Each row was made from one path, in order. Every step used is in the known rows, and no mark comes twice. Write each row's path.
Known rows:
Q > R: [ 0.13 -0.06 -0.08 -0.01 -0.06  0.04 -0.01 -0.11 -0.16 -0.32  0.00  0.03
  0.00 -0.07  0.11  0.10  0.01 -0.04 -0.16 -0.11  0.02  0.06]
R > H > X: [ 0.12 -0.17  0.08 -0.12  0.02  0.08  0.11  0.32 -0.01  0.03  0.00 -0.09
  0.10  0.00 -0.11 -0.04  0.03 -0.07 -0.12 -0.11  0.10 -0.18]
R > S > X > H: [ 0.09 -0.02  0.14  0.26  0.08 -0.11 -0.07  0.19  0.13  0.06 -0.15 -0.13
 -0.23  0.01  0.09 -0.16 -0.04 -0.17 -0.01  0.13  0.14  0.11]
U > R: [-0.12 -0.12 -0.10  0.00 -0.08  0.03 -0.04  0.11  0.08  0.11 -0.07 -0.02
 -0.06 -0.04 -0.02  0.01 -0.08 -0.01 -0.10  0.05 -0.20  0.02]
X > Q > R: [ 0.17 -0.10 -0.14 -0.10 -0.02  0.05  0.00 -0.14 -0.12 -0.32  0.05 -0.01
  0.04 -0.15  0.26  0.10 -0.13 -0.09 -0.21 -0.18  0.06  0.05]
H > X > Q: [ 0.13 -0.13  0.00 -0.18  0.07  0.05  0.07  0.15  0.03 -0.02  0.11 -0.12
  0.10 -0.11 -0.01  0.04 -0.23 -0.06 -0.11 -0.14  0.13 -0.16]
T > X > Q: [ 0.10  0.00 -0.01 -0.15  0.06 -0.01  0.06 -0.02  0.16 -0.10 -0.01 -0.10
  0.12 -0.20  0.13  0.05 -0.04 -0.11 -0.10 -0.07  0.19 -0.11]
Q > X > H > R > U: [ 0.34  0.04  0.01  0.06  0.07 -0.22 -0.02  0.34 -0.15 -0.27 -0.02 -0.07
  0.01  0.02  0.17 -0.05  0.06 -0.05 -0.07  0.00  0.00 -0.14]
S > X > Q: [ 0.11 -0.11 -0.02  0.02  0.12  0.04  0.00 -0.09  0.13  0.05 -0.02 -0.11
 -0.06 -0.06  0.07  0.02 -0.05 -0.07 -0.02 -0.01  0.16 -0.03]
H > X > Q > R > S: [ 0.04 -0.07 -0.02 -0.10  0.05  0.08  0.06  0.26 -0.18 -0.25  0.01 -0.08
 -0.01 -0.05  0.12  0.07 -0.50 -0.18 -0.12 -0.05  0.13 -0.22]
S > X > Q > R > T: [ 0.04 -0.06 -0.20 -0.05  0.02 -0.03  0.10 -0.17 -0.12 -0.12  0.06 -0.06
  0.08  0.01  0.12  0.12 -0.22 -0.26 -0.28 -0.16  0.19 -0.14]
U > R > T > X: [-0.12  0.04 -0.08 -0.07 -0.06 -0.09  0.14  0.11  0.14  0.04 -0.07 -0.09
  0.16 -0.09 -0.10  0.09 -0.07 -0.21 -0.22  0.02  0.10 -0.21]
T > R > H: [ 0.00 -0.11 -0.06 -0.09 -0.06  0.09  0.04  0.10  0.01 -0.04 -0.13 -0.02
  0.14 -0.01  0.00 -0.09  0.18 -0.19 -0.18 -0.11 -0.07 -0.14]
Q > X > H > R > T: [ 0.12 -0.03  0.01 -0.05  0.05 -0.31  0.13  0.21  0.02 -0.04  0.03 -0.10
  0.16  0.00  0.06  0.02  0.00 -0.26 -0.37 -0.10 -0.04 -0.12]
H > X > S: [ 0.15 -0.14  0.18 -0.02  0.05 -0.10  0.16  0.41  0.00 -0.06  0.03 -0.17
  0.02 -0.02 -0.10 -0.01 -0.34 -0.05 -0.14  0.09  0.16 -0.01]
R > U: [ 0.08  0.14 -0.12  0.05  0.02 -0.01 -0.06  0.11 -0.25 -0.12  0.02  0.01
 -0.02  0.12  0.11 -0.04 -0.14  0.02  0.16  0.04  0.11 -0.16]
T > R > Q: [-0.17  0.06 -0.17 -0.13  0.00  0.02  0.02 -0.02 -0.03 -0.06 -0.03 -0.05
  0.27  0.15 -0.02  0.04 -0.07 -0.22 -0.14 -0.15  0.00 -0.29]
U > R > H: [-0.09 -0.21 -0.10 -0.04 -0.06  0.05  0.00  0.16  0.04  0.14 -0.13 -0.02
 -0.03  0.02  0.15 -0.12  0.09 -0.10 -0.15 -0.04 -0.15  0.00]
S > X > H: [ 0.19 -0.05  0.11  0.25  0.06 -0.12 -0.08  0.02  0.18  0.04 -0.11 -0.10
 -0.18 -0.05  0.06 -0.13  0.19 -0.11 -0.05  0.06  0.10  0.23]
S > X: [ 0.07 -0.07  0.07  0.18  0.08  0.05  0.00 -0.05  0.12  0.09 -0.10 -0.07
 -0.13  0.03 -0.14  0.02  0.14 -0.01  0.05  0.10  0.12  0.00]
U > R > S > X: [-0.11 -0.10  0.05  0.20  0.07  0.08 -0.01  0.23  0.11  0.15 -0.19 -0.10
 -0.24  0.07 -0.11 -0.01 -0.21 -0.12  0.05  0.22  0.02 -0.14]
R > Q > X > H: [ 0.11 -0.01  0.00  0.07  0.06 -0.24 -0.02  0.04  0.01 -0.18 -0.08 -0.08
  0.02 -0.11  0.08 -0.12  0.21 -0.18 -0.23 -0.12  0.09  0.20]
U > X: [-0.07 -0.19  0.05  0.03 -0.08 -0.08  0.00  0.17  0.02  0.14 -0.02 -0.04
 -0.14 -0.13  0.04  0.10  0.17  0.05 -0.02 -0.02  0.03  0.20]

Which path is each row?
[ 0.18 -0.22 -0.11 -0.02  0.03  0.11  0.02 -0.06 -0.05 -0.16 -0.08 -0.05
 -0.01 -0.06  0.30 -0.03  0.13 -0.17 -0.21 -0.17  0.12  0.00] => S > X > Q > R > H
[ 0.12 -0.22 -0.11 -0.08 -0.06  0.00  0.00 -0.04 -0.11 -0.24  0.04 -0.04
 -0.06 -0.23  0.29  0.16 -0.01 -0.06 -0.22 -0.19  0.08  0.19] => U > X > Q > R
[ 0.01 -0.08  0.01  0.04  0.16  0.06  0.02  0.07  0.09  0.03 -0.06 -0.13
 -0.11 -0.01  0.11 -0.01 -0.27 -0.15  0.03  0.07  0.18 -0.15] => R > S > X > Q
[ 0.09 -0.13  0.01  0.03 -0.03 -0.14 -0.01  0.41 -0.13  0.04  0.02 -0.06
 -0.10  0.01  0.19  0.13  0.08  0.06  0.04  0.00  0.02 -0.07] => H > R > U > X
[ 0.15 -0.14  0.14  0.07  0.07 -0.20  0.15  0.19 -0.02 -0.20 -0.07 -0.12
 -0.05 -0.16 -0.09 -0.04 -0.07 -0.07 -0.20  0.10  0.12  0.19] => Q > X > S
[ 0.22  0.05 -0.23 -0.02  0.01  0.03 -0.06 -0.01 -0.36 -0.37  0.06  0.00
  0.01  0.01  0.32  0.03 -0.23 -0.04  0.00 -0.11  0.16 -0.13] => X > Q > R > U
[ 0.15 -0.21  0.17 -0.04  0.05 -0.08  0.18  0.45 -0.01  0.00 -0.01 -0.18
  0.04  0.01  0.00 -0.08 -0.24 -0.11 -0.18  0.04  0.17 -0.03] => R > H > X > S
[ 0.31 -0.11  0.17 -0.02  0.06 -0.27  0.04  0.30  0.12 -0.18 -0.04 -0.11
  0.02 -0.13  0.07 -0.02  0.24 -0.10 -0.30 -0.05 -0.13  0.03] => Q > X > H > R
[ 0.08 -0.02  0.00 -0.01  0.13 -0.18 -0.01  0.16  0.12  0.06 -0.02 -0.14
  0.12  0.21  0.26 -0.02  0.04 -0.19 -0.17 -0.08  0.02 -0.19] => S > X > H > R > Q
[ 0.09 -0.10  0.06 -0.01  0.18  0.01  0.04  0.19  0.12  0.04 -0.05 -0.16
 -0.07  0.03  0.14  0.04 -0.26 -0.16 -0.04  0.07  0.10 -0.27] => H > R > S > X > Q
[ 0.04  0.02  0.08 -0.02  0.02 -0.24  0.21  0.23  0.08 -0.05 -0.03 -0.16
  0.12 -0.04  0.01  0.00 -0.28 -0.21 -0.21  0.12  0.27 -0.07] => R > T > X > S
[ 0.14 -0.19 -0.14 -0.13 -0.01  0.07  0.02 -0.04 -0.11 -0.21 -0.03 -0.01
  0.05 -0.06  0.38 -0.05  0.06 -0.16 -0.24 -0.22  0.06  0.02] => X > Q > R > H
[ 0.18  0.09 -0.18  0.06 -0.03  0.02 -0.06  0.03 -0.37 -0.35  0.02  0.04
 -0.01  0.07  0.20  0.03 -0.12  0.00  0.04 -0.05  0.12 -0.11] => Q > R > U
[-0.01 -0.02 -0.09 -0.07  0.03 -0.05  0.09 -0.02 -0.07 -0.29 -0.09 -0.06
  0.21 -0.09 -0.23  0.07  0.19 -0.20 -0.24 -0.16  0.04 -0.14] => T > R > Q > X
[ 0.02 -0.09  0.18  0.02  0.05 -0.20  0.02  0.57  0.04  0.03 -0.06 -0.13
 -0.13  0.02  0.25 -0.02 -0.20 -0.16 -0.09  0.10 -0.08 -0.11] => U > X > H > R > S
[ 0.06 -0.14  0.06  0.13 -0.02 -0.20  0.06  0.40 -0.14  0.02 -0.01 -0.13
 -0.16 -0.02  0.20  0.00 -0.21  0.00  0.00  0.14  0.19  0.18] => R > U > X > S
[ 0.14 -0.18 -0.03 -0.25  0.03  0.10  0.10  0.22  0.04 -0.05  0.02 -0.13
  0.20 -0.11  0.00 -0.01 -0.12 -0.19 -0.22 -0.20  0.09 -0.25] => T > R > H > X > Q
[-0.01 -0.08 -0.05  0.10 -0.07 -0.07 -0.05  0.24 -0.18  0.05  0.00 -0.03
 -0.15 -0.03  0.14  0.07  0.07  0.07  0.12  0.01  0.13  0.08] => R > U > X
[ 0.12 -0.15 -0.06 -0.08  0.04 -0.10 -0.01  0.27 -0.07  0.02  0.08 -0.11
 -0.04 -0.09  0.34  0.10 -0.10 -0.01 -0.03 -0.09  0.07 -0.09] => H > R > U > X > Q
[ 0.24 -0.16 -0.08 -0.15 -0.01  0.08  0.05  0.03 -0.13 -0.34  0.09 -0.07
  0.07 -0.16  0.10  0.13 -0.18 -0.08 -0.25 -0.21  0.12 -0.05] => H > X > Q > R
[-0.02 -0.03 -0.06 -0.04  0.09 -0.10  0.08 -0.04 -0.10 -0.18 -0.05 -0.04
  0.12 -0.04 -0.11  0.03  0.16 -0.12 -0.17 -0.13  0.09 -0.05] => R > Q > X
[ 0.21 -0.18  0.16  0.01  0.00 -0.27  0.00  0.40  0.15  0.05 -0.01 -0.12
 -0.06 -0.09  0.25  0.03  0.21 -0.05 -0.22 -0.04 -0.14  0.11] => U > X > H > R
[ 0.04 -0.12 -0.11 -0.04  0.01 -0.06 -0.04  0.15 -0.12  0.02  0.06 -0.08
 -0.08 -0.11  0.30  0.05 -0.11 -0.01  0.03 -0.09  0.15  0.04] => R > U > X > Q
[ 0.03  0.03 -0.02  0.03 -0.06 -0.24  0.02  0.16  0.20  0.00 -0.09 -0.12
  0.04 -0.15  0.09 -0.09  0.02 -0.25 -0.28 -0.01  0.09  0.06] => U > R > T > X > H
[ 0.03 -0.07  0.09  0.26  0.05 -0.09 -0.08  0.26  0.17  0.09 -0.19 -0.13
 -0.26 -0.02  0.08 -0.16 -0.08 -0.19 -0.06  0.15  0.03  0.11] => U > R > S > X > H
[-0.15  0.06  0.02 -0.02 -0.02  0.07  0.04  0.28 -0.06 -0.11 -0.11 -0.05
  0.05  0.03 -0.13  0.00 -0.32 -0.22 -0.02  0.08 -0.04 -0.31] => T > R > S
[ 0.12 -0.07  0.00  0.14 -0.10 -0.18 -0.10  0.29 -0.04 -0.05 -0.07 -0.09
 -0.13 -0.15  0.18 -0.08  0.16 -0.10 -0.06 -0.03  0.06  0.21] => T > R > U > X > H
[ 0.07 -0.06  0.17  0.13  0.14  0.01  0.05  0.31  0.11  0.09 -0.13 -0.13
 -0.13  0.13 -0.05  0.04 -0.13 -0.12  0.03  0.19  0.05 -0.30] => H > R > S > X
[-0.05 -0.14 -0.03  0.05  0.12  0.07  0.00  0.14  0.12  0.10 -0.09 -0.14
 -0.15 -0.03  0.11 -0.01 -0.32 -0.16 -0.02  0.09  0.08 -0.13] => U > R > S > X > Q
